Each row was made from one path, in order. Every step used is in the known rows, and no mark comes twice. Write each row's path.
(in the rows, 128 means zero)
Known rows:
Z, X, D, G: [140 123  87 121 201 115 156 154 112 178 146 160 148 126 113 135 189 151
 122 104 125  76 145]
F, J, X, D, G, T, Y, U: [127 100 145 156 145 102 138 149  94 190 164 119  84 133  96 163 116 100
  96 109 120  80 133]
Y, U, F, J, X, Z: [136 108 101 146 193 126 134 180 106 156 145 137 126  54 138 147 181 174
 161  71  91 123 159]
F, J, X, D, G, L, Y: [126 130 123 122 142 121 159 145  91 197 156 150 110 133 100 152 126 134
 118 116 137 109 148]
D, F: [124 127 116 152 184 109 146 166 121 163 163 126 136  66 104 156 137 165
 147 112 125  61 138]
T, G, D, X, Z: [148 104 103 136 196 118 126 155  96 174 169 153 140  52 113 153 169 170
 128  86  95 103 146]
D, X, Z: [145  93  91 130 205 114 123 167 100 157 159 143 129  56 118 141 194 171
 145  86  99 110 150]
G, T, Y: [131  97 157 148 135 102 153 153  96 192 170 117  84 126  99 158  92 102
  86 123 111  87 138]
X, D, G, L, Y, T: [137 119 154 126 147  86 167 143  83 215 159 133  94 126  86 164 118 104
 120 116 148 106 134]
T, G, L: [122 135 133 136 125  89 171 157 113 201 166 157 104 114  97 166  99 123
  90 113 124 114 136]
X, D, G: [136 118  89 121 187 121 163 148 109 181 154 157 138 124 107 143 176 142
 106 106 129  69 142]
X, D: [126 106  81 139 191 103 167 177 102 189 135 142 130 103 114 125 170 169
 123 112 106  95 140]
U, F, J, X, D, G, L, Y: [125 137 130 125 143 127 159 149  89 198 152 140 118 127 101 158 126 145
 123 114 135 110 148]
G, D, X: [141 106 101 130 187 124 126 141 101 183 159 141 145  67 118 148 146 180
 120  98 108  83 131]
T, Y, U, F, J, X, D, G: [132 125 100 133 176 135 148 155 104 173 153 146 142 112 112 146 168 147
 106  95 126  82 144]
D, F, J, X: [129 127  80 143 177 135 143 167 126 144 146 145 146  54 145 130 150 183
 147  80 108 104 153]
L, Y, T, G, D, X: [146 118 126 138 170 111 133 125  96 201 173 139 137  79 105 164 119 155
 100  97 117  98 126]
L, G, T, Y, U, F, J: [122 110 142 154 148 104 153 145 108 166 155  95 109  96 118 164 121 149
 110 102 117 111 142]
D, G, T, Y, U: [127  96 171 160 141  90 142 144  97 205 172 109  66 144  89 181 104  82
  95 116 127  69 127]
Y, U, F, J, X, D, G: [134 127  87 129 185 136 152 153 109 172 146 148 147 110 117 145 177 158
 116  92 125  81 145]
D, G, T, Y, U, F, J, X, Z: [142 108 115 141 176 135 129 166  98 156 158 139 123  73 123 153 163 149
 139  79  96 109 161]
J, X, Z: [140 102  93 140 197 124 139 184 107 168 147 154 122  63 136 139 180 166
 161  80  89 115 160]
Y, U: [120  98 143 161 170  80 151 159 111 204 152 112  76 118 111 172 138 120
 131 103 121  84 125]
F, J, X, D, G: [137 124  71 118 185 137 156 150 112 165 149 165 149 109 122 131 180 156
 111  93 124  82 149]

Write each row's path:
[134 115 167 133 142  77 167 147  88 218 159 122  80 117  93 169 104 104
 128 113 143 114 133] -> G, L, Y, T
[139 128 164 153 151  95 171 126  97 234 174 142 118 100 105 183  81 124
  93 104 117  89 127] -> L, Y, T, G, D
[131 137  90 148 169 136 146 157 125 156 155 154 154  53 140 141 129 180
 131  79 104 100 149] -> T, G, D, F, J, X
[127 133 111 138 157 139 146 158 111 169 142 135 130  90 136 153 139 165
 137  82 116 118 151] -> D, G, L, Y, U, F, J, X
[135 114 136 138 140 131 147 149  93 174 165 126 117 121 100 152 110 121
  83 113 113  87 146] -> U, F, J, X, D, G, T, Y
[142 117 107 138 177 118 132 133 106 188 169 146 147  72 113 157 131 170
  99  94 108  92 128] -> T, G, D, X
[129 115 115 154 152 131 142 159 112 167 142 120 120  89 137 147 119 160
 127  89 102 118 152] -> L, G, T, Y, U, F, J, X
[117 119 156 165 176 103 156 170 109 200 138  88 107  98 116 184 138 159
 145  99 113  94 131] -> Y, U, F
[128 125  90 142 175 138 152 171 122 157 132 133 141  65 156 136 153 189
 146  74  98 124 154] -> U, F, J, X
[122 125  82 137 181 111 153 160 118 136 156 134 153  57 118 129 163 183
 128 100 120  89 145] -> X, D, F, J
[139 123 140 123 145  97 162 143  87 201 156 139 104 114  97 154 122 115
 121 105 144 117 140] -> F, J, X, D, G, L, Y, T
[127 128 123 113 140 111 161 152 108 188 161 162 113 123  95 161 130 124
 108 115 139  84 143] -> D, G, L
[138 111  85 139 196 129 133 179 111 142 153 152 140  41 134 134 182 178
 162  76  95 112 163] -> D, F, J, X, Z
[147  97  99 131 204 121 122 160  93 169 163 149 140  49 116 147 179 177
 143  88  95  97 149] -> G, D, X, Z
[131 124  87 146 171 137 141 159 121 156 149 147 150  57 140 133 132 185
 142  89 107  97 154] -> L, G, D, F, J, X
[124  86 173 170 137  79 142 149  96 212 168 101  58 142  89 178  92  87
  98 124 123  80 128] -> L, G, T, Y, U
[125 121 155 162 161 124 145 166  95 198 144  97 115 114 103 178 125 145
 122 105 113  85 136] -> J, X, D, G, T, Y, U, F
[120 116 140 146 147 100 146 149  92 207 154 128  85 137  97 168 128 118
 123 110 136  96 134] -> F, J, X, D, G, L, Y, U
[116  94 169 167 150  78 143 164 102 207 166 107  67 122 101 172 121  99
 109 110 124  88 125] -> T, Y, U
[127 134 146 134 121  78 172 153 107 206 168 153  99 110  90 170  94 109
  90 110 132 119 133] -> Y, T, G, L
[128 110  88 151 168 125 148 172  96 178 133 129 134 103 117 126 141 170
 116 108 101 108 149] -> L, G, T, Y, U, F, J, X, D
[140  99 116 151 172 125 129 170  97 162 153 130 116  73 123 150 150 154
 142  88  93 119 162] -> L, G, T, Y, U, F, J, X, Z
[116 107 167 155 144  80 151 153  93 223 158 112  62 142  92 183 110 105
 129 118 135  95 127] -> G, L, Y, U
[123 132  89 146 165 122 157 173  97 187 135 143 138 100 116 135 146 175
 119  99 107 123 144] -> T, G, L, Y, U, F, J, X, D
